Each row was made from one path, in order. Every step used is in the known rows, and no mark comes twice. Write each row's path.
Known rows:
mosod > saze > buguz: [ -7  -2  29  -5  14  10 -30   4   7  29  -2 -14  18 -18   0  12  11  16
 -20  11   3   6 -12 -22   7  11 -23  -2 -13   0 -11  23 -16 -26 -10   6
 -22  14 -13   0   3 -16  -9 -11  29 -29 -29  -2  -4   2  -2]
vudis > daganas: [ -4 -12  29  -7 -19 -23  22  -8  11  46 -12 -28  10 -16 -14  16   2 -18
 -35 -12   4   7 -30 -41   3  -1  -9 -12 -10  12  -3  24  20 -19   3   2
 -12  17  -4   4  -1 -12 -12 -31   9  -6 -22 -16   3   2  -7]
saze > buguz: [ -4  -6  27  -8  -3   9  -6   8   6  35   8 -27   8 -10  -5   8   0 -10
 -20  -1   0   7 -15 -27   3   4 -18  -9  -1   4 -13  15  -6 -27  -5   5
 -16  15  -9  -7   1 -13 -18 -16  26 -11 -24  -6   6   7  -1]
lufel > veze > mosod: [-12  -7  22  21  14  13   7   6  20  60   0  -6  31 -19   1  19  19 -34
 -50  29  -1  13  -6 -24 -20  -1 -22 -23  -3  23 -15  20   6 -20  15  12
 -28  13  -6  -5   0  -7 -16 -11  11   7 -31  -6  -2  -6  33]
nive > lufel > veze > mosod: [-10 -13  30  24  16  12 -21   3  18  60  -4  -9  41 -26   6  17   5 -15
 -61  27  -2  15 -19 -21 -25   5 -20 -24   8  26 -12  38   6 -14  27  17
 -42  15  -7 -16 -17 -10 -13  -3  14  -3 -25  -3   1  -9  26]
veze > mosod > saze > buguz: [ -9  -2  25   8  25  11 -24   6  16  45   7 -21  30  -6   6  17   4   4
 -22  13   5   7  -4 -26  -9   6 -17 -16 -12   5 -13  31 -16 -32  -6  11
 -24  25 -14   0   5 -12 -14  -3  26 -17 -37 -10   1 -14  10]
nive > lufel > veze > mosod > saze: [-12 -10  28  31  33  17 -43   2  22  54 -13   4  52 -31  12  21   9   8
 -68  36   1  15 -16 -20 -23  17 -23 -17  -2  22  -6  47   1 -18  20  16
 -48  14 -12  -3 -15 -15  -4   1  18 -20 -27   0 -10 -11  17]
basa > kavom > nive > lufel > veze: [ -9 -11  35  15  20  28   9   7  10  16 -24  -1  27 -40   1  23   4   7
 -69  41  -4  10 -32 -30  -2   6 -17  -8   4  26  -3  69  14  -4  33  10
 -46  11  -6 -10 -20 -12  -2  -2  12   7 -13   1   1   3 -33]
saze > mosod > turi: [  5 -25  23   8  -1  -3 -21 -11  -1  61   1   3   5  -3 -10  10  10  -9
 -33   0   7   6  -1 -44  -1  -7 -15 -23 -14  19  -9   1  12 -26   2   2
 -20  15 -11 -17   6  -7 -13 -16  15 -29 -15  -8   8   9  10]
basa > kavom: [ -8  -2  28   0  -1  21  47  -7   8  39 -13  -8  13 -11 -14  22   8 -14
 -36  -4   7   6 -31 -29   6  -4  -8   0 -12  27   3  48  21 -16  12   9
 -20   1  -3 -10  -5 -11  -8 -20   8   1 -18 -11   7   9 -32]
mosod > turi > buguz > podotab: [ -4  -2  24  -4  16  -3 -50  -1  27  61 -22 -10  25  14  -2   0  13  -6
 -28   3  11   2   8 -52   1  -9 -11   5  -9  12 -19   7   6 -43   8  -7
 -17   7  -3   3  -6  -5 -41 -19  -2 -40 -19  -5   1  17 -14]
kavom > taku: [ -3  -8  27 -12   4  24 -69  -8  13  34 -20 -21  13 -15  -7  11   8 -17
 -30 -17   4   5 -13 -15  17 -10  -6 -19  -1   1  -6  31   5 -20   9  16
 -15  12  -8  12  -5  -9 -14  -7  15 -34  -3  -9   0  11   3]
lufel > veze > mosod > turi: [ -4 -10  17  19  28   5  -9   9  24  57 -13   0  19 -12   0  19  27 -28
 -52  34   3  12   2 -46 -20  -3 -18 -22  -4  25 -18   6   2 -27  14   1
 -31  12  -4  -4  -1  -6 -26  -7  15 -17 -29 -11  -5   1  42]
basa > kavom > nive > lufel: [ -3 -10  38   3  16  25  21  -8  10  19 -23 -16  16 -29  -5  22  -8   9
 -52   9   3   9 -31 -28   4  -6  -8 -12   0  16   4  80  20  -6  28   6
 -35  14  -5 -16 -18 -10  -5  -5   8  -6  -8  -8   7   3 -38]
veze > mosod > saze: [-10  -4  24  11  26  11 -12  -5  22  51  -6   1  31  -6   1  19   9   2
 -37   8   9   9  -7 -26 -10  -3 -16 -14 -18  11  -5  42   2 -26   5  10
 -28  18 -10   3   3 -10  -9  -7  10 -26 -28 -12  -2  -9  13]
kavom > nive > lufel: [  0 -12  34   3  12  18 -12 -12  12  27 -16 -23  27 -30   2  14  -4   7
 -42   8   4   9 -19 -27   0  -9 -16 -18   3   3  -3  59  17 -18  25   9
 -36  20  -7 -12 -10 -10  -7  -3  12 -15 -11  -7   4   4  -4]
buguz > saze > mosod: [ -6 -22  30  18  -7  14 -29   7  -5  57  13  -8  25  -1  -3   7   9  -9
 -19  -4   5   9 -18 -25   6 -14 -20 -18 -17  14  -1  26  13 -24   7  10
 -39  22 -14 -10  10  -5 -25 -18  12  -5 -15   3   5  10   2]
turi > mosod > saze > buguz: [ -6   4  26   9  -1   0 -52   6  14  24   3 -16  11 -10 -16   7   8  10
 -39   5  -3   5  -5 -48   8  23 -22 -11 -18  -3 -12  30 -15 -28 -11   3
 -30  18 -16  -4  -1 -23  -1 -11  23 -33 -25  -5   6   4   7]
lufel > veze: [-12  -8  23   9   1  14   6   8  11  43  -9 -10  26 -32   0  12  13 -19
 -47  24  -3   9 -25 -27  -2   4 -25  -7   2  20 -10  15  10 -19  13   6
 -32   4  -5  -3  -3 -10 -10 -15  14   1 -23   0  -6   7  11]
lufel > veze > mosod > turi > buguz > nive: [ -8   6  18  29  37  -6 -28  13  34  30 -14  -3  64   3   6  14  29 -10
 -46  38  -3  10  12 -56 -22  -6 -16 -24   1  17 -27  22  -7 -14  16 -10
 -25  22  -7   5  -7  -2 -28  -6   2   5 -13  -1  -7  -5  45]
basa > kavom > nive: [ -7  -1  31  -2  15  26  43   0   9  16 -20 -21   7 -19  -8  23   4   1
 -35   5   5   3 -27 -37   7 -13  -9  -6  -9  19   2  63  20 -16  18   1
 -23  11  -5  -7  -3  -8  -5 -10   4   9 -18 -13   7   5 -39]
veze > mosod: [ -6  -1  23   6   8   9  12  -7  21  60   4 -11  25  -3  -6  18   3 -24
 -35   1   7  10 -13 -26 -12  -8  -9 -20  -9  18 -11  32  14 -25  13  14
 -21  19  -6  -7   2  -5 -18 -13   8  -8 -27 -13   5  -6  23]
kavom > daganas: [ -1 -11  25  -9 -26  12  30  -6  11  57 -15 -27  12 -17 -11  15  -5 -14
 -39 -10   4   5 -32 -37   8 -10  -9 -14  -3   8  -3  19  19 -42  10  18
 -16   5  -5   3   2 -13 -13  -5   6 -26  -3 -17   4   7   0]
turi > mosod > saze: [ -7   1  23  14   1   4 -31  -5  18  29 -16   1  20 -12 -18  10  10   5
 -48   5   3   5 -15 -44   5  12 -21 -14 -23   4  -4  43   7 -21   2  10
 -29  12 -12   1  -3 -20   6 -12   6 -38 -17  -6   5   7   8]
veze > mosod > turi > buguz > nive: [ -1  10  20  12  33 -10 -28  -4  30  30 -12  -8  57  16   1  11  14  -9
 -29   8   7   6  10 -61 -14 -16  -9 -24  -9   8 -21  37   2 -16  14  -9
 -15  27  -9  -2  -4  -1 -30  -9  -1  -6 -12  -9  -1  -5  34]
buguz > nive > lufel > veze > mosod: [-12  -9  32  32  24   8 -26   9  13  35  -3  -7  46 -17  13  16   5  -4
 -60  24  -3  13 -14 -29 -26   8 -21 -29   9  20  -8  58   5   2  38  13
 -42  22  -6 -11 -11 -10  -7  -5  11  17  -8   5  -5 -19  47]
nive > lufel: [ -3 -11  34   1   0  13 -28 -13   9  48 -11 -19  32 -26  -1  11  -9   2
 -39   3   5   9 -25 -19  -2  -5 -17  -9  -1  14  -4  39  21 -16  17  13
 -35  12  -7 -16 -15 -14 -11 -11  15 -26  -9  -5   4   7  -2]
lufel > veze > mosod > turi > buguz: [ -5   4  15  21  30  -5 -29   5  36  56 -14   6  64 -10   0  13  24 -22
 -48  41  -1  11   6 -48 -22 -11 -14 -19  -3  20 -29   3  -3 -29   8  -5
 -28  14  -7   5 -10  -2 -34  -3   5 -17 -32 -11  -4   5  22]
lufel > bukup: [ -8 -16  24  20  -3  12  -2 -10   3  42 -10   1  12 -12 -13  12   7  -7
 -31  -2   6  -2 -28 -23   1  -7 -12  -1 -11  11  -8  19  12 -19   5  19
 -24   1  -6 -14   1  -9 -12 -14   7 -16 -41  -8   6   5  -5]
buguz > turi > mosod > saze: [ -4   1  24   9   3   0 -55   4  18  52 -19  -5   7   0 -19   5  11  12
 -37   1   5   7  -1 -63   3  19 -20 -11 -24  13   1  29  -1 -33  -1  13
 -37   9 -10  -1   1 -20   9 -15  -2 -41 -20   1   1  -1  16]

Write each row's path:
[ -8 -10  31  14  -4   7 -56   1  12  54  14  -7  61   0  -4   1   8  -8
 -12   1   2   9 -15 -27   5 -18 -18 -12 -18   9 -13  27   7 -22   1   8
 -35  24 -16  -2  -1  -1 -31 -13   2  -3 -15   2   6  13 -20]	turi > buguz > saze > mosod
[-12  -5  29   8   2   9 -90  14  10  42   4 -18 -12   7 -11   1   7  13
 -41  -3   3   4  -2 -50   7  30 -23  -5 -20   3 -12  25 -18 -40   3  15
 -28  17 -16  -8   3 -21  -7 -15  14 -36 -28   7   5   3   4]	turi > mosod > saze > buguz > podotab
[ -8  -6  35  25  32  27   9   7  18  29 -13  -4  36 -29   3  29   2  -4
 -73  41  -3  14 -26 -29 -21  -2 -12 -24   3  31  -4  78  11  -6  39  10
 -45  20  -7 -14 -18  -7  -9   1   7  14 -24  -3   4 -11 -16]	basa > kavom > nive > lufel > veze > mosod
[  0 -20  26   6   6  -5 -65  -3  12  78   1  -8  29  17  -4  -3   9  -6
 -31   2   6   4   7 -52   0  -3 -13  -9 -14  15 -18  -5   0 -42   8   5
 -21  15 -12  -9   0  -2 -30 -20  -4 -28 -19   2   9  11 -19]	saze > mosod > turi > buguz > podotab
[ -4  -3  30  -8  19   9 -44  13   9  53  -7 -20   4  -2   0   5  10  17
 -15   8   6   8   0 -43   5  14 -22  -4  -7   7  -1  14 -25 -37 -13   6
 -26  13  -9  -2   8 -16 -10 -12  23 -28 -36   6  -6  -4   4]	mosod > saze > buguz > turi
[  6 -12  22   6  -1 -11 -43 -13  17  57   0   2  45  -1  -7   4   7  -4
 -31  10   2   7   5 -48   0 -11 -11 -13 -12  10 -20  -1   2 -28  -2  -3
 -19  18 -12  -9  -4  -3 -22 -14   4 -26 -12  -8   8  11 -11]	saze > mosod > turi > buguz
[ -3  -1  28   5  33  10 -44  16  14  67   4 -28  13   8   4   9   6   7
 -16  15   6  11   5 -45 -14  12 -15 -19 -12  14  -7  21 -28 -40 -10  15
 -28  24 -11  -7   9 -12 -15  -7  17 -20 -46   0  -1 -21  19]	veze > mosod > saze > buguz > turi
[ -8 -14  32  16   7  13 -21   2   9  45 -15  -9  37 -40   4  14   4  -2
 -59  23  -4  12 -26 -20 -11   5 -22 -11   7  19  -8  29  14  -9  24  13
 -43   5  -5 -15 -18 -14  -8 -11  17 -13 -15   0  -2   7  10]	nive > lufel > veze
[ -4  -1  28  17  28  -6 -60   4  26  16 -27  -5  65 -24   7   7  16  17
 -52  39  -6   9  -2 -48 -13   1 -18 -11   5  14 -18  30   2  -3  26  -9
 -39  13  -7   3 -24 -10 -22  -5  12 -19   3   6 -10   7  27]	mosod > turi > buguz > nive > lufel > veze
[ -5 -18  37  26  15  25   5 -11   3  18 -25   4  18 -18 -13  22  -9  15
 -55  19   7   0 -39 -25   1  -5  -5  -5  -5  17   1  78  16  -5  31  15
 -37   4  -5 -22 -14 -11   1  -3   4  -8 -34  -7  11  -4 -51]	basa > kavom > nive > lufel > bukup
[  4 -11  24  11   8  -9 -34  -6  12  31   2  -6  49   7  -4   5  18   8
 -28   2   2   5   5 -57   0  -9 -14 -23 -14   8 -16  23   1 -14  11  -6
 -21  22 -13  -2  -1  -4 -13 -14   2 -13   1   0   5   1   7]	saze > mosod > turi > buguz > nive
[-15  -8  23  21  30  12 -14   8  23  53  -7   8  44 -20   6  21  19   0
 -51  33   1  12 -10 -26 -17  10 -21 -15 -11  21  -9  30  -4 -25   9   9
 -35  14 -11   4   0 -10  -8  -5  11 -10 -38  -2  -9 -10  29]	lufel > veze > mosod > saze
[-20 -11  27  22  32  15 -61  32  13  66  13 -13  15  -1  16  11  14  -2
 -39  37   0   8   4 -30 -16  28 -23 -11 -10  18 -16  13 -26 -42   9  17
 -36  19 -13  -1   8 -12 -24  -6  19 -10 -50   7  -7 -14  15]	lufel > veze > mosod > saze > buguz > podotab
[  1   5  27  17  34  -8 -54  -8  27  34 -16 -14  64   5   8  11   1   8
 -43   9   7   8   0 -52 -23 -12  -6 -28   3   7 -19  53   3  -8  24  -1
 -25  29  -8  -2 -19  -5 -29  -2   2 -24  -3  -6   0  -8  33]	veze > mosod > turi > buguz > nive > lufel
[-13  -3  31   3  22  10 -26  11   1   6   6 -19  26  -7   7  12  15  26
 -17   4   3   4  -4 -34   8  16 -26 -15 -12  -3  -5  46 -15 -11   2   2
 -23  24 -15   5   7 -16   0 -13  28  -9 -19   4  -7  -7  14]	mosod > saze > buguz > nive
[ -1  -1  23  24  31  -3 -62  -3  38  56 -21   4  77 -20   3  12  14 -12
 -57  46  -1  14   1 -42 -30  -5 -13 -20   9  20 -28  20  -2 -21  18  -1
 -42  16  -9  -4 -28  -6 -33   0  10 -29 -19  -7  -2   2  19]	nive > lufel > veze > mosod > turi > buguz
[-17  -3  24  26  37  11 -28  29   8  19  13 -11  41  -6  17  18  21  11
 -38  32  -6  10  -1 -31 -15  22 -30 -27  -7  10 -14  39 -28 -11  10   2
 -32  27 -14   3   6 -13  -6  -3  25  17 -31   5 -10 -24  44]	lufel > veze > mosod > saze > buguz > nive
[ -5 -11  26  30  39   5 -40  11  15  36 -17  -4  34 -12  14  19  13  -2
 -64  35   3  12   3 -43 -28   2 -16 -30   9  26 -13  41   3  -9  34   0
 -39  21  -7 -13 -12 -10 -19  -3  16 -15  -9   5  -9 -10  65]	buguz > nive > lufel > veze > mosod > turi
[  2  -5  18   8  25   1   1  -6  22  62 -14  -6  14   5  -6  18  11 -24
 -35   6  12   8   4 -46 -14 -17 -10 -20 -11  19 -10  15  10 -32   7  -1
 -19  15  -6  -8   1  -7 -29  -8  13 -35 -23 -17   2   1  31]	veze > mosod > turi
[ -2 -14  23  28  30   4 -36   0  22  62 -19  -1  33 -23   6  19   7 -11
 -70  41   3  14  -2 -36 -30  -1 -15 -25   8  27 -17  20   8 -23  24   7
 -42  12  -7 -15 -17 -11 -27  -3  19 -29 -18  -6  -3  -1  40]	nive > lufel > veze > mosod > turi
[ -4   4  36   8   6   2 -34 -11  23  18 -12 -21  68 -16   3   4  -4  14
 -34   0   1   8 -17 -37  -4  -3 -13 -14   5   2 -12  64   8   0  23   3
 -30  20  -8  -7 -21  -9 -12 -11   3  -6   7   1   0  -1  -1]	turi > buguz > nive > lufel
[ -9  -3  25  15  34   9 -53  34  15  68   4 -18  28 -11  10  12  20   0
 -34  43  -1  15   4 -41 -19  21 -27 -19  -7  21 -12  11 -33 -36  -2  14
 -34  18 -10   0   5 -13 -14  -3  22  -8 -51   8  -7 -21  27]	lufel > veze > mosod > saze > buguz > turi
[ -6 -11  36  10   5  11 -12  -7   4  22 -11 -28  27 -12   7  11  -5  14
 -37  -6   5   8 -22 -30  -2  -2 -19 -17   3   7  -1  62  18  -1  30  10
 -32  18  -6 -14 -12 -13  -1 -13  12  -9   4   2  -1  -2  21]	buguz > nive > lufel
[ -6   3  22   7  18  -2 -45   8  30  36 -24  -6  55   4  -4   4  21  -3
 -16  17   9   5  -1 -46   4 -31 -14   1 -13   8 -18  18   6 -34  -1 -16
 -33  12  -8  13  -8  -3 -54 -11   7 -35 -14  -7  -5  29   8]	mosod > turi > buguz > saze
